Known rows, with every step that occurs
tusuz > tivabir > bavar > zitem > lifek: .32 -.42 .32 .11 .13 -.17 .30 .06 -.38 .25 -.20 -.03 .07 .26 .22 .07 -.07 .16 -.13 .01 -.15 .06 .08 .05 .44 -.14 .40 .02 -.13 -.31 .13 -.12
lezope > zitem: .02 .01 -.02 -.05 .06 -.04 -.05 .03 .12 .04 .01 -.04 .23 .00 -.02 -.27 .16 .14 .02 -.03 -.03 .12 .01 -.04 .13 -.18 .08 .03 -.01 .13 -.26 .25
tivabir > lezope > zitem > bavar: .15 .03 .13 -.02 -.26 .26 -.09 -.05 -.20 .08 .13 .03 .20 .14 -.08 -.34 .13 .08 .41 -.06 .13 .13 -.01 -.20 .35 -.20 .09 .13 .18 .07 -.20 .22
lifek > zitem > lezope: .05 .09 -.10 -.11 .25 .06 -.20 -.04 -.15 .07 .04 -.01 .33 .46 -.07 .24 -.33 -.08 .14 .16 -.28 -.07 .17 .09 .22 .18 .17 -.17 .24 .03 .04 .09
bavar > zitem: .01 -.35 .07 .12 -.09 -.15 .17 -.05 -.01 .19 .14 .08 -.02 -.07 .14 .12 -.19 -.03 -.23 -.02 -.01 .05 .17 -.16 .08 -.07 .00 .21 .22 -.04 .04 .15
bazu > tivabir > doburer > zitem > bavar: .31 -.12 .02 -.37 .13 .23 .15 -.29 -.41 -.10 -.11 -.05 .11 .21 .31 -.07 .06 .25 -.22 .20 .08 .58 .28 -.12 .27 -.36 -.09 .40 -.02 -.03 .06 .22
lezope > zitem > doburer > tivabir: -.27 .20 .02 -.31 .38 .02 -.27 -.20 -.05 -.19 .09 -.02 .22 .39 -.01 -.20 .35 .20 -.21 .08 .09 .07 .48 -.02 .33 -.38 -.06 -.08 .02 .41 -.10 .30
bazu > tivabir: .02 .05 .13 -.05 .04 -.14 .09 -.07 -.20 .05 -.14 -.25 .13 -.17 .12 .11 -.01 .11 -.19 .00 -.13 .13 .10 -.01 .00 -.06 -.23 -.06 -.22 -.01 -.02 .05
tusuz > tivabir > lifek: .19 .01 .20 .27 .18 .15 .17 .18 -.24 -.04 -.14 -.31 .02 .24 .18 -.11 .10 .18 -.02 .07 .01 .21 -.41 .14 .30 -.30 .08 -.06 -.25 -.04 .01 -.06
bavar > zitem > rasot: .06 -.44 .18 .19 .06 -.09 .11 .10 -.19 .03 .31 .19 -.09 .12 .43 .26 -.30 -.05 -.38 .14 -.03 .04 .31 -.12 .31 -.14 .35 -.04 .37 .11 -.02 .19
tusuz > tivabir > doburer: .24 .00 .08 .10 .18 .17 .28 .16 -.25 -.07 -.19 -.09 -.01 .21 .12 -.05 .32 -.04 -.05 -.05 .27 .28 -.44 .20 .21 .01 .16 .21 -.25 -.07 .18 -.11
tusuz > tivabir > lifek > zitem > doburer: .27 -.10 .37 .16 .53 .13 .19 .08 -.26 .11 .12 -.08 -.03 .71 .24 .13 -.03 .01 -.13 .18 -.22 .08 .03 .16 .54 -.35 .32 -.06 .07 .19 -.02 .03
doburer > tivabir > bavar > zitem: -.06 .08 .26 -.05 .13 -.18 -.16 -.01 -.47 -.09 -.07 -.18 -.01 -.01 -.10 .06 .11 .26 -.48 -.13 .04 .12 .38 -.18 .14 -.23 -.04 -.01 .10 -.26 .14 .17
doburer > tivabir > lezope: -.12 .38 .14 .01 -.17 .11 -.31 -.12 -.41 -.14 -.01 -.29 .05 .08 -.25 -.07 .11 .01 .15 -.37 .26 .02 .02 -.02 .03 -.10 -.35 -.05 .13 .07 .13 .12
lifek > zitem > lezope > tivabir > bazu: -.17 .12 .18 -.02 .38 -.20 -.26 -.06 -.24 .15 .15 -.10 .29 .42 .15 .43 -.39 -.01 .20 -.23 -.57 .11 .09 -.11 -.01 .28 .02 -.30 .24 -.24 -.09 .02
nete > zitem > lifek > tivabir > doburer: .18 -.30 -.15 -.10 -.08 -.11 .07 .29 -.45 -.25 -.23 .30 .24 .22 -.05 .07 -.27 -.05 -.07 -.29 -.06 -.18 .18 .39 .22 .07 .13 .05 .15 .19 .22 -.27
doburer > zitem > lifek > tivabir: .19 -.33 -.15 -.18 .10 .05 -.11 -.35 -.09 -.14 .05 .05 .02 .34 .00 .14 -.40 .16 .15 .11 .08 .07 .63 .21 .38 -.09 .01 .01 .33 .14 -.17 .04
nete > zitem: .01 -.11 -.23 .11 -.17 -.24 .02 .13 -.02 -.02 -.03 .24 .24 -.05 .04 -.01 -.11 -.10 .10 -.09 -.22 .00 -.10 .01 -.05 -.08 -.33 -.12 -.01 .11 .18 .06
tusuz > tivabir > lezope > zitem > rasot: .23 -.03 .27 .32 .03 .10 .05 .14 -.31 -.02 .10 -.08 .15 .31 .18 -.15 .17 -.01 .32 -.09 .18 .30 -.28 .06 .54 -.24 .22 -.22 -.02 .23 -.32 .24
doburer > tivabir > lezope > zitem: -.12 .39 .09 -.02 -.09 .08 -.35 -.10 -.29 -.12 .00 -.32 .30 .06 -.29 -.36 .26 .14 .20 -.40 .22 .12 .02 -.04 .16 -.27 -.30 -.05 .11 .16 -.12 .36
rasot > zitem: .39 -.10 .07 -.17 -.07 .09 -.11 -.03 -.10 -.02 .16 .00 .04 -.09 -.01 .11 -.03 .06 -.01 .00 -.15 -.07 -.08 -.02 .20 -.13 .26 .25 .08 -.16 -.09 .03
tivabir > doburer > zitem > nete: .06 -.07 -.15 -.33 .09 .22 -.13 -.03 -.09 -.01 -.16 .09 -.01 .48 .04 -.07 .06 .26 -.13 .07 .22 .23 .16 .21 .30 -.26 -.23 .48 .21 .16 -.04 .07
lezope > tivabir: -.30 .03 .02 .07 .07 -.21 .20 -.08 .10 .02 .18 -.06 .04 .00 .25 .04 -.03 .04 .13 -.14 -.19 .10 .03 -.15 .00 .07 -.01 -.17 -.05 -.02 -.11 .04
tusuz > tivabir > bavar > zitem > lezope: .16 -.10 .17 .10 .18 -.14 .08 .11 -.45 .11 -.19 -.03 .21 .41 .02 .09 .02 .12 -.16 .22 -.01 .30 -.02 -.06 .52 -.07 .15 -.08 -.21 -.30 .11 .01
vudal > tivabir: .08 .12 .21 .04 .00 .02 -.02 .12 -.14 -.06 .09 -.04 -.07 .15 .06 .27 .06 .02 -.04 -.09 .14 .03 .11 .28 .17 .12 -.05 .07 -.08 -.03 .07 -.14
lifek > zitem: .20 -.05 .08 .05 .17 -.01 .03 -.04 -.05 .13 .17 -.06 .01 .15 -.03 .25 -.19 -.15 .06 -.03 -.22 -.08 .13 .05 .00 .11 .12 -.05 .30 -.02 -.06 .09
bazu > tivabir > lifek: .02 .14 .27 -.04 .14 -.03 .06 .19 -.40 .00 -.23 -.37 .18 -.05 .17 -.06 -.13 .33 -.39 -.04 -.22 .12 -.07 .00 .11 -.39 -.12 -.01 -.24 -.02 -.05 .08
tusuz > tivabir > lezope > zitem: .20 .08 .16 .29 -.14 .05 .10 .04 -.15 .14 .01 -.20 .20 .10 -.11 -.30 .30 -.02 .46 -.23 .24 .32 -.46 .04 .33 -.17 -.10 .00 -.16 .10 -.21 .23
lifek > tivabir > tusuz: .00 -.13 .34 .14 -.10 -.07 -.19 .09 -.28 -.10 -.07 -.16 -.27 -.11 -.07 .33 -.15 .12 .10 -.25 -.02 .19 .26 .19 -.17 .30 .09 -.04 .34 -.05 .05 -.07

Rows
.46 -.37 .40 -.22 -.15 .06 -.29 -.03 -.42 -.07 -.03 -.07 -.11 -.03 .06 .43 -.40 .26 .13 -.27 -.28 -.13 .34 .38 .15 .14 .60 .18 .43 -.17 .00 -.17 -> rasot > zitem > lifek > tivabir > tusuz
.22 -.15 .19 .08 .33 .02 -.04 .07 -.20 -.01 .30 .03 -.05 .32 .23 .42 -.30 -.11 -.05 .09 -.24 -.06 .28 .11 .21 .03 .41 -.33 .44 .14 -.14 .13 -> lifek > zitem > rasot
.19 -.34 .29 -.12 .05 -.20 .12 .14 -.35 .22 -.15 .17 .03 .17 .07 .01 -.27 .20 -.33 -.13 -.24 -.14 .34 -.07 .25 -.21 .39 .09 .11 -.34 .07 -.04 -> tivabir > bavar > zitem > lifek
-.06 -.05 .14 -.13 .13 -.18 -.13 .16 -.43 .11 -.11 .18 .22 .28 -.09 .03 -.18 .20 -.31 .09 -.14 .05 .22 -.20 .36 -.08 .19 .00 .02 -.29 .10 .10 -> tivabir > bavar > zitem > lezope
.48 -.19 .26 .22 .24 .36 .26 .00 -.31 -.01 .10 -.32 .01 .54 .32 .11 -.07 .06 .13 .33 -.20 .14 -.11 .08 .46 -.21 .36 -.04 .15 -.09 .03 -.05 -> tusuz > tivabir > lifek > zitem > bavar
.40 -.16 .36 .35 .53 .16 .14 .27 -.43 -.04 .14 -.25 -.01 .59 .40 .27 -.21 .06 -.07 .19 -.23 .17 -.12 .27 .52 -.28 .50 -.34 .18 .10 -.12 .06 -> tusuz > tivabir > lifek > zitem > rasot
-.36 .33 .11 -.23 .31 -.26 -.11 .12 -.30 -.04 -.12 -.01 .27 .38 .02 -.01 .00 .25 .06 -.02 -.34 .13 .11 -.16 .29 .07 .14 -.36 -.21 -.29 -.07 -.04 -> zitem > lezope > tivabir > bavar
.01 -.16 .18 -.03 .11 -.16 -.17 .15 -.62 -.13 -.04 .13 .08 .25 -.31 .28 -.25 .17 -.33 .11 .06 .06 .54 -.05 .51 .13 .17 -.11 .21 -.19 -.06 -.06 -> lifek > tivabir > bavar > zitem > lezope
.14 .20 .23 -.08 .11 .14 .09 .36 -.37 -.16 -.07 .06 -.10 .21 .06 .14 .22 .04 -.27 -.24 .28 .11 -.03 .35 .17 .12 .12 .37 -.10 -.04 .19 -.19 -> vudal > tivabir > doburer
.20 .03 .01 -.30 .22 .00 .12 -.17 -.33 -.03 -.21 -.09 .15 .06 .17 -.06 .01 .25 -.31 -.07 .09 .55 .12 -.01 .11 -.33 -.22 .35 -.12 .02 -.03 .31 -> bazu > tivabir > doburer > zitem
.03 .18 .31 .06 -.23 -.09 .02 -.01 -.45 .18 -.11 -.24 .13 -.14 -.07 .06 -.08 .04 .05 -.30 .01 .15 -.09 -.08 .02 -.08 -.33 .00 -.14 .01 -.04 .14 -> bazu > tivabir > lezope
.09 -.34 -.21 .03 -.16 -.20 -.02 .08 -.22 -.17 -.05 .22 .25 .14 -.02 .18 -.46 -.06 .14 -.11 -.20 -.25 .34 .32 .21 .10 -.08 -.27 .17 .22 .07 -.19 -> nete > zitem > lifek > tivabir
.01 -.12 -.10 -.23 .17 .14 .27 -.30 -.06 -.12 .22 .16 .03 .40 .46 -.13 .05 .21 .11 .08 .01 .50 .20 -.28 .27 -.24 .11 .33 .18 -.02 -.02 .18 -> lezope > tivabir > doburer > zitem > bavar
-.12 -.05 -.08 -.16 .01 .03 -.21 .12 .15 .09 -.11 -.08 .21 .21 -.06 -.20 .14 .26 .06 .14 .01 -.01 .12 .17 .33 -.12 -.13 .03 .05 .27 -.29 .08 -> lezope > zitem > nete
-.05 .05 -.32 -.27 .18 .10 -.28 -.29 .00 -.04 -.02 .12 .33 .51 .02 -.03 -.24 .19 .16 .30 .03 .33 .23 -.08 .36 -.19 -.17 .02 .08 .04 -.04 .27 -> doburer > zitem > lezope
-.45 .13 .13 -.06 .07 -.23 -.11 .04 -.12 .09 -.09 -.06 .21 .28 .32 .15 -.24 .22 .32 -.22 -.45 .26 .00 -.06 -.09 .27 .17 -.19 .10 -.13 .11 .10 -> zitem > lezope > tivabir > tusuz
.12 -.26 -.03 -.13 .10 -.01 -.12 .01 -.08 -.10 -.02 -.03 .22 .14 -.09 -.12 -.16 .19 .08 -.01 .01 -.17 .44 .28 .38 .01 .30 -.11 .17 .23 -.32 -.02 -> lezope > zitem > lifek > tivabir
.22 .04 .37 .01 .32 -.05 .09 .11 -.45 .16 -.10 -.45 .18 .06 .15 .18 -.30 .22 -.35 -.03 -.47 .07 .04 .09 .12 -.29 .00 -.07 .08 -.04 -.09 .13 -> bazu > tivabir > lifek > zitem
.29 -.16 -.11 -.31 .09 .37 .05 -.23 -.18 -.16 .05 .20 -.03 .40 .23 -.18 .08 .18 -.04 .18 .20 .42 .21 -.12 .28 -.32 .12 .47 .19 -.02 .09 .17 -> tivabir > doburer > zitem > bavar
.27 .08 .28 .15 .22 -.06 .09 .15 -.32 -.03 -.23 -.17 -.08 .15 -.11 .00 .37 .11 .02 .03 .03 .27 -.24 .06 .24 -.07 .09 -.17 -.38 -.33 .01 -.13 -> tusuz > tivabir > bavar
-.34 .08 -.30 -.20 .27 -.10 -.05 -.39 .11 -.02 .15 .08 .33 .50 .28 .01 -.26 .20 .29 .16 -.21 .42 .27 -.20 .33 -.13 -.21 -.14 .03 .06 -.14 .29 -> doburer > zitem > lezope > tivabir
.41 -.07 .26 .34 .35 .13 .18 .14 -.27 .07 .00 -.34 .06 .35 .15 .12 -.08 .07 .01 .04 -.23 .13 -.27 .19 .31 -.22 .18 -.06 .07 -.06 -.04 .04 -> tusuz > tivabir > lifek > zitem
.12 .28 .35 .14 -.26 .07 -.08 .21 -.39 .08 .08 -.05 -.09 .13 -.13 .18 .01 -.06 .20 -.38 .27 .02 -.06 .19 .22 .11 -.18 .17 .01 -.02 .07 -.08 -> vudal > tivabir > lezope
.13 -.21 -.06 -.08 .28 .08 -.12 -.21 -.05 -.12 .21 .17 -.07 .35 .33 .15 -.19 .14 -.04 .23 .01 .35 .35 -.02 .33 -.30 .09 -.10 .24 .19 -.20 .29 -> doburer > zitem > rasot
.19 -.18 .09 -.21 .11 .13 .04 .17 -.43 -.22 -.13 .09 -.02 .26 -.07 .05 -.17 .02 -.18 -.17 .16 -.18 .29 .38 .27 .13 .45 .17 .16 .11 .08 -.31 -> zitem > lifek > tivabir > doburer
-.16 .04 .26 -.11 .05 -.15 -.29 .07 -.42 -.02 -.14 -.26 -.04 .25 -.13 .14 .12 .35 -.45 .03 .08 .00 .51 .06 .30 -.14 -.26 -.01 .20 -.13 .10 .00 -> doburer > tivabir > bavar > zitem > nete
.09 -.23 -.26 .01 -.27 .02 .05 -.03 -.07 -.12 .08 .28 .25 .14 .22 .01 -.12 -.07 .22 .19 -.20 -.02 .08 -.09 .09 -.09 -.16 -.11 .08 .09 .25 -.02 -> nete > zitem > bavar
.08 .00 -.02 -.39 .16 .06 -.04 -.09 -.25 .08 -.34 -.18 .12 .30 .15 .03 .01 .38 -.34 .12 .08 .42 .25 .20 .33 -.33 -.42 .39 .00 .16 -.07 .14 -> bazu > tivabir > doburer > zitem > nete
